What can hang from each mark:
J_198: J_83 J_586
J_116: J_362 J_420
J_586: J_93 J_285 J_508 J_607 J_778 J_954
J_413: J_420
J_93: J_740
J_778: J_420
J_420: J_116 J_136 J_413 J_440 J_778
J_76: J_512 J_586
J_954: J_296 J_586
J_740: J_93
J_367: J_198
J_229: J_586 J_740
J_285: J_236 J_586
J_170: J_285
J_607: J_83 J_367
J_512: J_733
J_362: J_116

Each row was made from one small tree. The marks that hang from a mark follow it in brackets, in the order of their numbers. Every link used is in the known rows. Write each row's tree.
In the rows, 128 means zero.
Known rows:
J_512[J_733]: [129 117 162 107 139 154 119  50 107 117 101 116  88 117 105  68 137 156
 130 126 107 147 134 131 100 116 132 151 145 138 126 123 127  86 128 108
 112 133  88 120 112  97 134 165 141]
J_954[J_296 J_586[J_285 J_778]]: [127 147 207 104 156 126 100   4 104 144 133 120  90 156  94 182 133 119
 151 160 169 145 118 131 146 140 183 166 143 122 175 120 171 155 133 130
  98 118  97 115  88 109 119 179 141]
J_420[J_778]: [137 113 180 133 147 137 109  74 114 113 148 107  74 141  77 120 130 146
 138 157 123 137  85 142 115 117 151 170 137 127 138  98 148  92 137 113
 115 129 100  91 159 114 115 148 141]
J_198[J_83 J_586[J_508 J_778[J_420] J_954[J_296]]]: [135 153 173 138  92 156 137 110 125 173 149 100 127  88 101 171 131  93
 172 102 194 161 150 126 148 125 134 153 139 111 149 132 143 167 123 128
 105 140 164 115 128 122 131 153 149]
J_607[J_83 J_367[J_198[J_586]]]: [150 105 114  99  66 153 137 119 112 139 176  85  99 136  78  74 136 127
 106 139 150 148  67 142 142 103 128 189 151  97 145 165 143 124 135 115
 103 162 141 101 110 119 132 123 165]
J_76[J_512 J_586]: [121 150 189 123 212 159 183  87  93 128  99 158  57 153  75  77 113 168
 118 141 149 129  95  98 146  99 139 148 170 121 143  93 158 140 124 114
  98 116  95  98 124 132 115 178 167]
J_285[J_586[J_607[J_83] J_778 J_954]]: [123 119 140 125 117 152 121 184 103 164 160 103  92 117 109 166 134  95
 148 166 124 147  74  90 123 124 133 141 141 126 156 120 157 161 126 122
 118 132 147 117 140 118 134 154 117]
J_285[J_236]: [126 117 142 117 128 129 106 151  89 125 139 110  92 128  99 102 139 139
 123 127 104 137 100 119 111 112 158 181 162 113 135 126 151  73 129 114
 114 131  78 106 123 136 121 137 120]
J_76[J_586]: [130 140 168 114 191 154 157 107  94 122 117 134  70 143  89  88 128 151
 129 145 135 137 102 113 140 105 136 158 156 125 135  92 158 107 126 118
 106 123 113 104 132 130 109 167 161]
J_413[J_420[J_778]]: [151 125 171 111 137 120 118 122 102 121 168 136 106 142  70  91 128 165
 144 145 144 150  87 134 122 130 158 160 165 114 125 108 150 118 130 109
 127 146 100  82 160 131 112 167 148]
J_367[J_198[J_83 J_586[J_93 J_508 J_607 J_778]]]: [158 164 163 108 120 176  98 110  99 162 147 108 118  96  98 148 135  85
 160 103 160 153 140 137 113 122 138 161 145 124 157 110 127 142 129 111
  94 153 153 131 114 128 142 126 165]
J_229[J_586]: [117 135 137 122 150 141 129 108  86 116 145 123  92 114  95  78 136 122
 135 131 119 138 109 124 117 121 129 148 168 126 131 146 140  77 134 113
 113 120 102 118 159 170 135 136 143]
J_170[J_285[J_236 J_586]]: [120 154 140 123 125 147 129 146  77 129 135  99  85 125  84 107 142 139
  90 142  84 135  92 102 103 119 167 155 179 101 135 110 144  89 137 127
 123 127  91 116 139 146 127 162 137]
J_413[J_420[J_116[J_362] J_136 J_440]]: [176 135 156  93 158 117 103 116 111 109 140 170 143 140  68  55 136 128
 157 152 165 152 102 121 107 115 135 136 145 117  99  97 172  98 130 122
 134 165 106  71 159 114 126 153 131]
J_362[J_116]: [116 114 131  97 178 139 116  60 114 110  77 139  96 150 107 115 134 123
 145 145 112 143  99 127 122 122 132 164 162 126 126 134 134  49 108 113
 109 129 107  97 127 125 112 137 146]
J_285[J_236 J_586[J_508 J_778]]: [129 115 155 109 123 142  97 195  75 154 219  81 117 104 106 159 132 105
 126 134  75 143 119  77 123 137 150 179 165 114 153 133 149 110 132 123
 127 121 106 120 135 161 129 139 105]
J_116[J_362 J_420[J_136 J_413]]: [157 100 168 139 149 119 126 134 156 126 114 161 128 129  94  51 152 114
 142 152 154 146 125 124  98 111 138 136 124 133 107  54 195 100 127 135
 123 156 147  76 128  95 125 137 129]
J_367[J_198[J_83 J_586[J_93 J_508 J_778]]]: [163 162 167 114 130 175 105  84  99 153 154  98 117  97  95 135 132 101
 153  93 159 150 145 143 115 121 136 164 151 120 153 119 124 131 129 114
  95 150 147 126 114 125 142 115 173]
J_778[J_420]: [133 133 142 144 109 128 152 134  87 129  67 146 107 144  89  90 133 155
 156 147 126 139 106 132 124  96 133 156 180 133 138 131 145 109 126 106
 114 145  95 101 149 159 120 140 138]
J_229[J_740]: [133 133 131 141 129 141 118 107 105 118  91 145  63 116 104  85 132 127
 161 113 112 139  82 145 119 103 146 152 154 115 143 144 122  69 145 121
 120 130  74 101 151 142 129 126 148]
J_198[J_586[J_93 J_607[J_367]]]: [145 146 149  89 111 159 128 137 106 152 160 136 103 131 102 124 138  99
 129 142 129 150 109 121 122 119 133 165 147 111 162  93 146 155 125 115
  95 145 145 122 123 126 118 155 141]
J_586[J_285[J_236] J_607 J_778 J_954]: [110 129 195 111  93 156  84 187 106 162 101 103 137 131 140 239 142  80
 157 153 147 150  56  89 103 137 154 149 159 139 158  95 161 202 135 104
 114 123 127 126  67  84 135 161  95]
J_420[J_136 J_413]: [158 130 129  79 134 130 142 124 160  79 131 134  86 132  79  87 144 134
 154 139 132 143 106 136  92 107 161 165 131 123 104  70 195  68 144 128
 111 128 127  88 123 110 122 144 127]
J_362[J_116[J_420[J_413 J_440]]]: [128 115 125 111 174 138 107  67 146  99  86 165 137 156 100  86 134 113
 155 145 106 148 118 113 123 118 112 154 157 114 108 101 154  67 109 116
 113 141 123  76 130 102 113 131 141]
J_954[J_586[J_285[J_236] J_508 J_778]]: [118 125 209 104 127 132  94  78 100 143 163  96  97 137 110 197 131  98
 140 149 134 145 114  95 137 146 158 181 157 123 165 113 158 126 132 123
 107 108 113 122  93 128 124 173 132]
J_170[J_285[J_586[J_778 J_954[J_296]]]]: [128 158 161 137 126 155 138  76  89 138 122 101  79 130  93 144 136 130
 119 144 112 140  82 113 114 124 162 134 167 112 143 112 144 139 135 130
 123 124 111 111 128 108 131 166 150]
J_170[J_285[J_586]]: [125 159 145 135 142 154 145 103  86 131 115 113  64 133  84 102 139 142
 100 146  97 135  90 115 106 118 157 139 176 110 135 107 137  97 133 129
 121 125 106 114 143 139 126 165 154]
J_586[J_93]: [155 128 174 129 118 137 115  57  96 130 137 150  63 152 113 107 133 131
 150 158 129 143 103 141 104 115 145 151 145 120 155 112 131 134 117 114
 110 139 121 103 100 105 124 117 143]
J_367[J_198[J_83 J_586[J_93 J_508]]]: [163 166 147 115 143 168 110  85  97 151 136 112 107  99  92 117 133 103
 151  88 159 148 150 142 112 115 133 163 145 113 146 125 121 114 126 113
  94 149 145 124 115 134 140 119 171]
J_285[J_236 J_586[J_508 J_607[J_83 J_367] J_778]]: [124  94 138  89  48 140  98 249  85 171 240  79 118 112 107 164 136  80
 119 168  92 152  88  70 136 136 149 187 151 109 161 139 157 141 133 121
 129 140 135 121 124 158 131 146  96]
J_198[J_83 J_586[J_508 J_607[J_367] J_954]]: [130 144 136 113  87 161 138 164 132 175 147 110 102  93 105 157 136  72
 151 105 178 162 126 112 137 118 123 159 126 106 137 116 138 147 120 126
 100 139 187 122 119 124 128 167 140]
J_170[J_285]: [126 150 162 141 119 149 142  60  96 118  84 117  52 144  88  99 142 148
 110 141 118 136  78 137 103 112 160 143 174 116 132 104 137  90 131 122
 118 129  97 107 124 117 125 162 165]
J_116[J_420[J_413 J_440]]: [150 124 144 152 149 138 116 101 148 109 123 168 123 148  88  56 136 132
 153 132 114 145 121 119 114 103 113 143 152 111 111  71 171 111 125 120
 114 146 122  74 135  92 122 135 137]
J_778[J_420[J_116 J_413 J_440]]: [149 154 128 119 126 131 124 114 129  99  73 159 126 148  64  79 130 142
 173 163 120 141 124 117 117  90 111 155 169 124 111 107 151  98 132 103
 118 156 101  79 168 152 120 127 129]
J_586[J_93[J_740] J_285]: [151 147 193 115 158 150 102  95  93 140  90 158  70 149 121 154 138 124
 154 144 142 146 115 130  94 120 132 139 158 103 160 122 119 161 131 103
 107 127 128 113  63  94 122 126 139]
J_116[J_362 J_420[J_136 J_413 J_440 J_778]]: [171 100 189 144 162 124  99 112 173 110 158 156 155 136  75  62 146 101
 146 165 150 147 114 123 102 110 129 136 107 123 102  41 203 103 138 132
 128 163 147  60 157  68 128 136 122]
J_740[J_93]: [158 121 162 157 160 149 107 101 108 115  99 126  63 140  95  87 139 124
 133 126 122 138  82 141 100 112 146 150 122 137 158 129 124  86 118 113
  99 128 117  94 113 108 124 121 142]
J_586[J_93 J_285 J_508 J_607[J_83 J_367[J_198]]]: [157 117 182  90  10 146  86 117 102 181 160 138  92 160 134 188 144  56
 149 188 175 162  74 108 116 138 134 159 132 112 178 130 127 215 123 100
 117 151 179 119  23 112 146 123 124]
J_607[J_83 J_367[J_198[J_586[J_93 J_508]]]]: [160 101 126  99  44 150 128 100 109 144 196  88  96 138  88  89 135 112
 116 145 153 152  74 137 142 109 124 187 142  95 151 166 135 139 131 114
 108 163 154 101  95 115 136 115 163]

Write each row's tree:
[124 149 187  99 117 159  96 152  83 140 146 138 111 117 120 161 141  83
 158 160 134 149 106 113 105 138 129 133 168 126 162 126 133 171 142 100
 110 127 133 135 111 138 140 135 129]
J_229[J_586[J_93[J_740] J_285 J_607 J_778]]
[151 128 123  98  92 147 119 176  87 162 182 129  90 136  98 117 135 100
 130 179 114 148  89 105 119 118 136 156 142 111 163 128 140 159 126 118
 113 152 153 118 121 141 133 129 126]
J_285[J_586[J_93 J_607[J_83 J_367[J_198]]]]
[126 146 161 142 104 165  76 168  95 114 133 108 141  82 124 139 134  71
 158 113 119 143  62 106 111 134 139 135 146 123 161 175 114 130 162 110
 120 110  98 116 128 140 157 105 122]
J_229[J_586[J_285[J_236] J_778 J_954] J_740[J_93]]
[132 135 191 116  72 144 102 164 101 127  80 105 182 131 117 196 134 115
 167 162 152 145  78  91 107 123 139 154 167 139 137 102 169 187 145 110
 124 130 111 105  93  98 135 140  96]
J_586[J_285[J_236] J_778[J_420[J_116 J_136]] J_954]
[149 138 156  88  94 157 121 121 105 163 176 133  97 127 111 146 137  77
 140 135 130 154 121 108 128 128 125 168 138 109 166 100 138 156 121 114
 103 140 157 122 111 128 123 156 137]
J_198[J_586[J_93 J_508 J_607[J_367]]]
[136 109 130 112 161 135 109  68 127  94  84 169 151 156 103  81 136 107
 156 148 113 147 108 115 121 112 111 148 146 119 109  96 166  64 114 124
 116 143 116  79 132  89 119 138 133]
J_362[J_116[J_420[J_136 J_440]]]
[134 133 171 113 130 152 111 103  79 118 173 124  95 111 107 119 132 109
 159 142 116 145 115 127 114 127 125 144 166 118 150 148 128 132 139 107
 114 129 119 119 136 133 138 118 148]
J_229[J_586[J_93[J_740] J_778]]
[143 162 195 121 117 164 118 115 129 175 161 125 100 103 111 150 139  92
 133 121 192 159 159 128 118 137 136 147 142 103 157 105 126 155 119 127
  96 133 179 130  93 140 129 136 151]
J_198[J_83 J_586[J_93 J_285 J_508]]
[167  93 200 165 158 125  96  98 139 123 146 157 156 139  84  61 144  98
 141 164 152 145 105 126 108 107 123 130 108 128 115  55 192 107 134 134
 129 164 133  67 161  65 131 140 123]
J_116[J_362 J_420[J_136 J_440 J_778]]
[143 113 148 110  65 152 118 171 100 166 199 112 102 133 117 170 129  88
 147 189 123 154  64  92 125 127 133 147 135 116 167 123 148 207 125 122
 120 145 168 113 111 101 136 134 117]
J_285[J_586[J_93 J_607[J_83 J_367] J_778 J_954]]
[126 110 133 125 173 139 104  58 123 108  81 165 139 158 107  86 133 113
 152 144 106 146 113 115 127 115 108 149 160 118 117 111 146  69 106 117
 114 143 114  82 132 101 115 134 142]
J_362[J_116[J_420[J_440]]]
[160  93 188 139 144 119 111 125 165 117 143 145 136 130  80  66 148 116
 141 169 152 146 117 126 100 116 142 143 108 134 107  39 199 103 137 133
 127 157 147  67 149  89 122 141 125]
J_116[J_362 J_420[J_136 J_413 J_778]]
[168 115 158 134 126 132 107 104 163  81 156 156 148 147  70  63 137 125
 158 153 121 145 111 123 108 103 123 151 120 113 101  34 203 107 145 127
 121 148 127  62 157  68 125 144 123]
J_116[J_420[J_136 J_413 J_440 J_778]]
[157 138 137 132 110 128 144 131 100 102  86 160 142 149  80  78 136 132
 166 146 132 142 100 129 118  85 126 148 160 125 123 112 175  99 138 115
 118 153 100  91 157 126 131 141 123]
J_778[J_420[J_136 J_440]]
[107 117 162 107  81 136  92 211 111 163 114 126  94 142 113 152 155  95
 119 178 162 147  69 107 106 126 156 158 151 117 157 113 160 138 129 108
 111 137 122 123  82 139 131 154 102]
J_586[J_285[J_236] J_607[J_83]]
[151 167 151 103 186 172 107  85  89 147 105 107 121 112  95 136 137 107
 138  80 137 140 133 124 110 122 126 166 166 121 149 121 131 105 135 104
  96 129 116 128 111 141 136 139 161]
J_367[J_198[J_586[J_285 J_508]]]
[134 147 169 117  97 153 113 132  70 138 166  97  80 120  99 152 137 114
 114 145  83 143 106  95 106 130 158 154 169  94 151 119 130 128 138 122
 130 128 110 117 115 123 131 149 138]
J_170[J_285[J_236 J_586[J_93[J_740] J_508 J_778]]]
[158  86 199 158 145 120 110 114 132 131 131 147 138 132  88  67 146 113
 136 167 155 144 108 129 106 113 138 136 111 138 120  54 189 108 133 135
 128 159 134  75 152  83 126 145 125]
J_116[J_362 J_420[J_136 J_778]]
[183 130 173  78 169 129  72  71 189  64 163 130 131 135  41  89 137  99
 163 195 143 143 109 123  89 106 131 155  87 125  84  41 198  61 155 126
 130 155 130  53 184  83 125 131 111]
J_420[J_116[J_362] J_136 J_413 J_440 J_778]
[129 104 128 106 150 131 119  79 122 101  72 163 140 152 106  84 138 118
 153 150 116 146 112 118 120 116 121 154 148 126 113  96 163  65 112 125
 114 139 118  84 126 102 115 142 135]
J_362[J_116[J_420[J_136]]]
[136 145 143 148  92 157  97 151  87 101 117 128 129  88  94  78 130  95
 170 134 105 141  86 126 123 117 129 138 152 137 156 171 108  96 158 110
 122 133  86 106 185 181 149 100 141]
J_229[J_586[J_778[J_420[J_116]]] J_740[J_93]]
[120 148 159 124 113 154 125 144  80 131 153  86  94 123  88 124 140 137
  92 147  84 137  86 102 106 126 172 156 185 107 141 107 148 107 140 128
 124 128  93 119 137 136 128 160 138]
J_170[J_285[J_236 J_586[J_778]]]
[179 129 178  92 153 116  89 108 120 100 169 153 148 141  54  70 132 131
 157 171 162 152  95 124 109 119 140 144 131 118 100  82 176 103 139 120
 138 165 107  63 181 106 123 159 128]
J_413[J_420[J_116[J_362] J_136 J_440 J_778]]
[133 129 121 109 136 126  99 160  72 162 181 102 111 108 110 167 132  96
 145 119  96 144 122  71 128 128 145 170 136  97 146 152 148 116 127 122
 129 117 107 109 119 143 131 147  93]
J_285[J_236 J_586[J_508 J_954[J_296]]]
[153 118 181 134  55 127 124  49  97 144 116 117 126 131 122 204 129  92
 212 135 164 155  98 112 140 122 139 152 128 132 149 138 162 185 131 117
 132 131 126  92  96  80 140 149 118]
J_586[J_508 J_778[J_420[J_136]] J_954[J_296]]
[144 139 198 112 112 140  88 114  93 143 138 140 105 153 125 147 141 123
 127 162 138 144 100 118  93 133 159 156 163 112 163 106 137 159 127 109
 110 129 113 116  58 117 128 118 116]
J_586[J_93 J_285[J_236]]
[139 147 128 114 107 126 137 130 121 107  59 149 110 141  69  83 132 157
 168 167 124 140 127 120 115  97 125 162 171 135 117 106 148  98 130 104
 118 149 103  86 161 171 114 133 132]
J_778[J_420[J_116 J_413]]
[155 124 205 139  65 143 122  87  90 135 143 135 112 151 114 138 128 134
 168 180 131 148  97 137 116 119 148 153 170 138 169 112 140 188 126 109
 115 153 121 106 113 110 128 109 142]
J_586[J_93 J_778[J_420]]
[139 140 111  95 143 153 127 191  82 154 146 123 102 127  90 118 133 113
 127 143  92 141  97 101 119 114 137 162 160 124 147 121 146 120 132 118
 110 139 128 122 143 157 126 154 126]
J_285[J_586[J_607[J_367[J_198]]]]
[142 131 138 100  80 156 129 133 118 159 162 125 101 128 110 141 138  84
 140 150 155 154  86 112 127 116 119 157 127 101 160 111 148 180 122 116
 100 147 166 114 110  97 128 150 135]
J_198[J_586[J_93 J_607[J_83 J_367] J_954]]
[164  98 180 165 164 127 111 108 129 132 118 172 149 138  99  44 148  97
 142 146 155 145 112 123 106 101 119 123 123 129 114  70 189 103 126 136
 126 165 133  76 138  73 135 134 127]
J_116[J_362 J_420[J_136 J_440]]
[128 137 133 122 122 129 112  89 103 155  68 148  76 141 116 170 139  92
 186 138 159 147  81 119 120 110 146 141 117 127 146 120 155 155 120 111
 111 132 118 103 102  86 128 170 113]
J_586[J_607 J_954[J_296]]
[150 136 127 101 133 128  88 153  63 160 183 120  98 108 117 182 130  88
 166 122  93 148 137  71 121 125 135 165 126  80 156 161 130 144 128 116
 130 123 121 108 100 117 130 134  94]
J_285[J_236 J_586[J_93[J_740] J_508 J_954[J_296]]]
[139 138 156  93 118 106  97  34  95 149 132 159  39 154  89 155 137  91
 177 180 171 151 126 132 147 116 163 161  96  93 179 138 157 151 125 123
  99 143 121 106  94  97 120 176 136]
J_954[J_296 J_586[J_93[J_740] J_607[J_83]]]
[120 156 140 129 110 141  98  85  91 137 114 140 108  91 127 149 134  67
 184 105 144 147  98 107 132 134 127 131 145 105 147 189 114 122 154 114
 133 104  99 114 124 159 155 131 127]
J_229[J_586[J_285 J_508 J_954[J_296]] J_740]
[126 143 178 118 103 169 121 163 132 176 168 101 100  86 101 160 139  78
 146 115 176 160 143 126 132 132 140 157 140 123 153  96 143 139 122 127
  97 140 172 134 138 140 128 163 149]
J_198[J_83 J_586[J_508 J_607 J_778]]
[136 113 118  85  62 132 102 245  81 161 221 115 109 129 101 122 138  97
 110 185  94 149  88  83 119 122 153 177 143  96 162 130 153 147 129 120
 120 151 133 117 118 154 128 132  94]
J_285[J_236 J_586[J_93 J_607[J_83 J_367]]]
[150 139 133 114  90 122 140 132  94 101  52 154 130 141  74  75 134 147
 169 169 136 139 115 124 112  89 126 155 155 142 118 100 164  94 136 115
 121 151  95  90 164 151 123 143 121]
J_778[J_420[J_116 J_136]]
[110 132 159 112 116 152 114 149  88 131 156 117 107 110 104 120 138  95
 147 152 122 144  94 117 119 130 138 146 168 141 145 125 150 118 137 109
 112 127 113 129 157 160 139 147 133]
J_229[J_586[J_607 J_778]]
